Known rows, with every way that one mark hangs from another:
[Z715 [Z967 Z503]]: [-0.126 -2.176 -1.765  2.805 -0.838 -0.790  1.626  1.738 -1.097  2.689
 -2.248 -0.023 -6.284 -3.202 -1.815  0.164  0.407]
[Z967 Z345 Z503 Z715]: [-4.478 -3.066 -4.703 -2.155  0.416 -0.636 -2.947  0.064 -2.982  4.125
  3.248  0.122  1.607 -1.440 -1.414 -0.361  0.140]
[Z715 [Z967 Z345]]: [-1.940 -1.724 -0.788  0.359  1.082 -1.373  0.802  4.901 -1.488  2.043
  1.438 -1.052 -3.796 -3.838 -1.164 -0.447  0.599]
[Z268 [Z22 [Z767 Z453]]]: [ 1.299 -0.672 -0.577 -1.166  2.613 -1.599  0.563  1.581 -0.816 -1.258
  2.808 -1.198 -1.783 -0.836  0.694  0.843 -0.217]
[Z721 [Z22 [Z715 [Z967 Z503]] [Z767 Z453]] Z320]: [-0.644  0.632  0.430 -1.226 -0.932 -1.485 -2.099  2.542  1.997  0.006
 -1.561  0.849  0.497  1.527 -2.328  2.009 -0.709]
[Z320 [Z721 [Z22 Z767]]]: [ 1.505 -0.161 -1.372  1.959 -0.205  1.317  2.552 -1.851 -1.839 -0.253
  2.825 -0.230  6.853 -1.024  0.638 -0.596  0.655]
[Z22 [Z715 [Z967 Z345]] [Z721 Z320] [Z767 Z453]]: [-0.535  2.036  0.912 -3.284 -0.217  0.343 -4.393  4.334 -0.361 -0.227
  1.443  1.940 -3.009  1.134 -1.196 -0.803  0.063]
[Z715 [Z967 Z345 Z503]]: [-2.194 -2.284 -3.166  1.283 -0.310 -0.209  0.417  4.594 -2.167  4.295
  0.531 -0.234 -4.847 -3.262 -2.711  0.198  0.150]
[Z22 [Z767 Z453]]: [ 2.232 -1.443 -0.202 -0.692  1.154  0.399 -1.586  2.119 -0.779 -0.257
  0.990 -0.179 -2.527 -1.652 -0.136  0.024 -0.053]
[Z767 [Z22 Z715 [Z721 Z320]] Z453]: [-1.065 -1.405  2.379 -0.961  1.895  3.110  0.985  1.346  0.596 -0.607
 -3.293 -0.268  1.723  0.790  2.630  0.421 -0.762]
[Z345 Z967]: [ 1.993 -2.958  0.852  2.216  1.361 -0.437  3.157  1.046 -1.123  0.484
 -0.942 -3.408 -3.154 -3.353 -1.327  0.087  1.031]
[Z721 [Z22 Z715 [Z767 Z453]]]: [ 0.684  0.330  1.137 -1.216  1.410 -0.520 -1.844 -2.822  1.737 -2.195
  1.428 -0.866  3.957  1.385  1.664  0.405 -0.471]
[Z767 Z453]: [ 0.789 -3.059  0.136 -0.316  2.543  0.095  0.468  1.108 -1.047  0.673
 -0.271 -0.929 -3.053 -2.861  0.531  0.377 -0.228]
[Z721 [Z22 [Z715 Z967] Z767] Z320]: [-2.345  1.059  2.251 -0.043 -0.794 -4.548 -1.830  2.125  2.220 -2.103
 -0.182 -0.200  2.239  0.548  0.140  0.627  0.631]
[Z320 [Z721 [Z22 [Z715 Z967] [Z767 Z453]]]]: [ 3.353  2.668  0.304 -0.194 -1.606 -0.062  2.001 -3.764  0.457 -1.586
  1.162  0.955  3.517  1.117 -0.790 -0.244  0.031]
[Z345 [Z967 Z503]]: [ 1.883 -3.502 -1.523  3.117  0.242  1.065  2.932  0.624 -1.826  2.412
 -1.938 -2.633 -3.869 -2.851 -2.871  0.857  0.568]
[Z320 [Z721 [Z22 Z715 [Z767 Z453]]]]: [ 2.649  1.085 -0.647 -0.585 -0.802  0.516  0.653 -5.712 -0.435 -1.484
  2.692  0.469  6.581  1.632  0.993 -0.070 -0.167]
[Z767 [Z22 [Z715 [Z967 Z503]] Z721] Z453]: [ 1.429  0.336  0.113  1.309  0.000  5.742  3.648 -1.114  0.797  1.096
 -4.979  0.727 -2.671  0.856 -0.013 -0.251 -0.958]
[Z268 [Z22 [Z715 [Z967 Z503]] Z721 [Z767 Z453]]]: [ 2.365  3.067 -1.086 -0.094 -0.439  0.996  0.277 -2.835 -0.134 -0.962
  0.333  1.622 -4.680  2.442 -0.671 -0.402 -0.196]

Rows:
[-0.885 -0.826  1.101  2.241  0.974  2.853  2.333 -3.556  0.269 -0.479
 -2.329 -1.102  2.099  0.217  4.248 -1.457  0.144]	[Z767 [Z22 Z715 Z721]]
[ 0.391  0.836 -2.938 -1.630 -1.964 -0.582 -3.519  1.852 -0.458  2.322
  1.538  1.308 -4.273  0.595 -2.940  0.450 -0.561]	[Z22 [Z715 [Z967 Z345 Z503]] [Z767 Z453]]
[-2.507 -1.584  1.892  1.179  0.619  1.227  0.809  0.313  0.232 -0.469
 -2.905 -0.587  2.508  0.388  3.550 -0.346  0.076]	[Z767 [Z22 Z715 [Z721 Z320]]]
[ 1.274  1.391 -0.415 -0.149 -0.629  0.206 -0.368 -1.012  1.958 -0.224
 -0.763  0.352  0.183  1.430 -1.502  0.883 -0.706]	[Z721 [Z22 [Z715 [Z967 Z503]] [Z767 Z453]]]
[ 0.918  0.986 -1.113  1.624 -1.912 -1.179  0.426 -6.498 -0.759 -1.215
  3.008 -0.065  7.233  1.119  1.871 -0.650  0.713]	[Z320 [Z721 [Z22 Z715 Z767]]]
[-2.627  0.513 -1.107 -2.887 -0.349 -0.822 -3.197  5.240  0.968  1.457
  1.082  0.581  2.293  1.539 -2.925  1.880 -0.970]	[Z721 [Z22 [Z715 [Z967 Z345 Z503]] [Z767 Z453]] Z320]
[-0.548  1.479 -1.456 -2.343 -1.432  1.917 -4.436  3.937 -1.049  1.797
  0.542  2.659 -3.903  1.615 -2.767 -0.156 -0.362]	[Z22 [Z715 [Z967 Z345 Z503]] [Z721 Z320] [Z767 Z453]]
[-1.068  0.451  0.948  0.044 -1.286 -1.495 -4.643 -1.033 -0.583 -1.258
  0.788  1.110 -0.327  1.091  2.066 -1.256  0.990]	[Z22 Z715 [Z721 Z320] Z767]
[-1.321 -0.388  1.920 -2.475  1.204 -2.247 -3.224  0.929  1.722 -2.108
  0.844 -0.428  4.456  1.325  0.973  1.588 -0.479]	[Z721 [Z22 Z715 [Z767 Z453]] Z320]
[-2.191 -1.171  1.465  0.643 -0.027 -1.870 -2.541 -2.056 -0.970 -0.577
 -0.532  0.466 -1.157 -0.207  2.724 -0.793  0.789]	[Z22 Z715 [Z721 Z320]]
[ 1.634  0.700  2.516  0.405  1.326  4.449  3.879 -0.461  1.404 -1.004
 -4.097 -0.200 -1.724  0.265  1.575 -0.950 -0.551]	[Z767 [Z22 [Z715 Z967] Z721] Z453]
[-1.801 -0.149  2.764  1.322 -0.074  0.857  2.266  2.554  1.051 -0.775
 -4.327  0.068 -0.710 -0.085  1.739 -0.618  0.308]	[Z767 [Z22 [Z715 Z967] [Z721 Z320]]]
[ 0.527 -0.732  1.801  0.044  0.717  0.183  3.203  0.988  1.968 -0.511
 -3.647 -0.929 -2.148 -0.674  0.645  0.545 -0.676]	[Z767 [Z22 [Z715 Z967]] Z453]
[-0.131  0.291 -0.405  3.380 -1.202  3.874  3.560 -1.783  0.424  1.261
 -4.566  0.347 -1.778  0.393  0.985 -1.031 -0.041]	[Z767 [Z22 [Z715 [Z967 Z503]] Z721]]
[-0.298  1.135  2.778 -2.213  0.381 -2.947 -1.713  3.180  2.525 -2.307
 -0.390  0.021  1.179  1.017 -0.806  1.325 -0.247]	[Z721 [Z22 [Z715 Z967] [Z767 Z453]] Z320]
[ 2.537  1.273  0.614 -0.902  0.355  2.245 -3.033 -3.823 -0.228 -1.682
  0.750  1.036 -1.788  1.419  1.927 -1.689  0.137]	[Z22 Z715 Z721 [Z767 Z453]]
[ 1.511  2.672 -1.231 -1.747 -0.884  0.663  0.806 -0.829 -0.589 -0.109
  3.686  0.752  5.113  1.193 -1.569 -0.440 -0.231]	[Z320 [Z721 [Z22 [Z715 [Z967 Z345]] [Z767 Z453]]]]
[-0.652  1.412 -1.820 -1.688 -0.059  0.962 -1.635  1.428  1.031  1.266
  1.646  0.270  2.023  1.479 -2.239  0.813 -0.987]	[Z721 [Z22 [Z715 [Z967 Z345 Z503]] [Z767 Z453]]]
[ 0.337  0.900  0.322  2.451 -1.680 -1.940  3.946 -5.397 -0.277 -0.692
  0.479 -0.137  3.746 -0.530  0.644 -0.626  0.759]	[Z320 [Z721 [Z22 [Z715 Z967]]]]
[-1.604 -0.078 -0.018  1.637 -2.163 -0.963 -1.514 -0.554 -0.680  1.118
 -2.739  1.703 -4.982 -0.094 -0.606 -0.390  0.587]	[Z22 [Z715 [Z967 Z503]] [Z721 Z320]]
[ 1.015 -0.833  0.791 -0.752  3.094  2.011  0.232  1.940  0.712 -1.152
  1.200 -1.325  3.499 -0.873  0.635  0.387 -0.503]	[Z721 [Z22 [Z767 Z453]]]
[-0.076  1.879  0.120  0.670 -1.066 -6.278 -0.115 -1.901  0.707 -2.252
  2.180 -0.425 -3.605  0.399  0.914 -0.150  0.951]	[Z268 [Z22 [Z715 Z967] Z767]]
[-1.396  0.961 -1.100  0.712 -1.018 -1.177  2.775 -2.755 -1.229  0.679
  2.972 -0.514  5.097 -0.483 -0.066 -0.587  0.490]	[Z320 [Z721 [Z22 [Z715 [Z967 Z345]]]]]
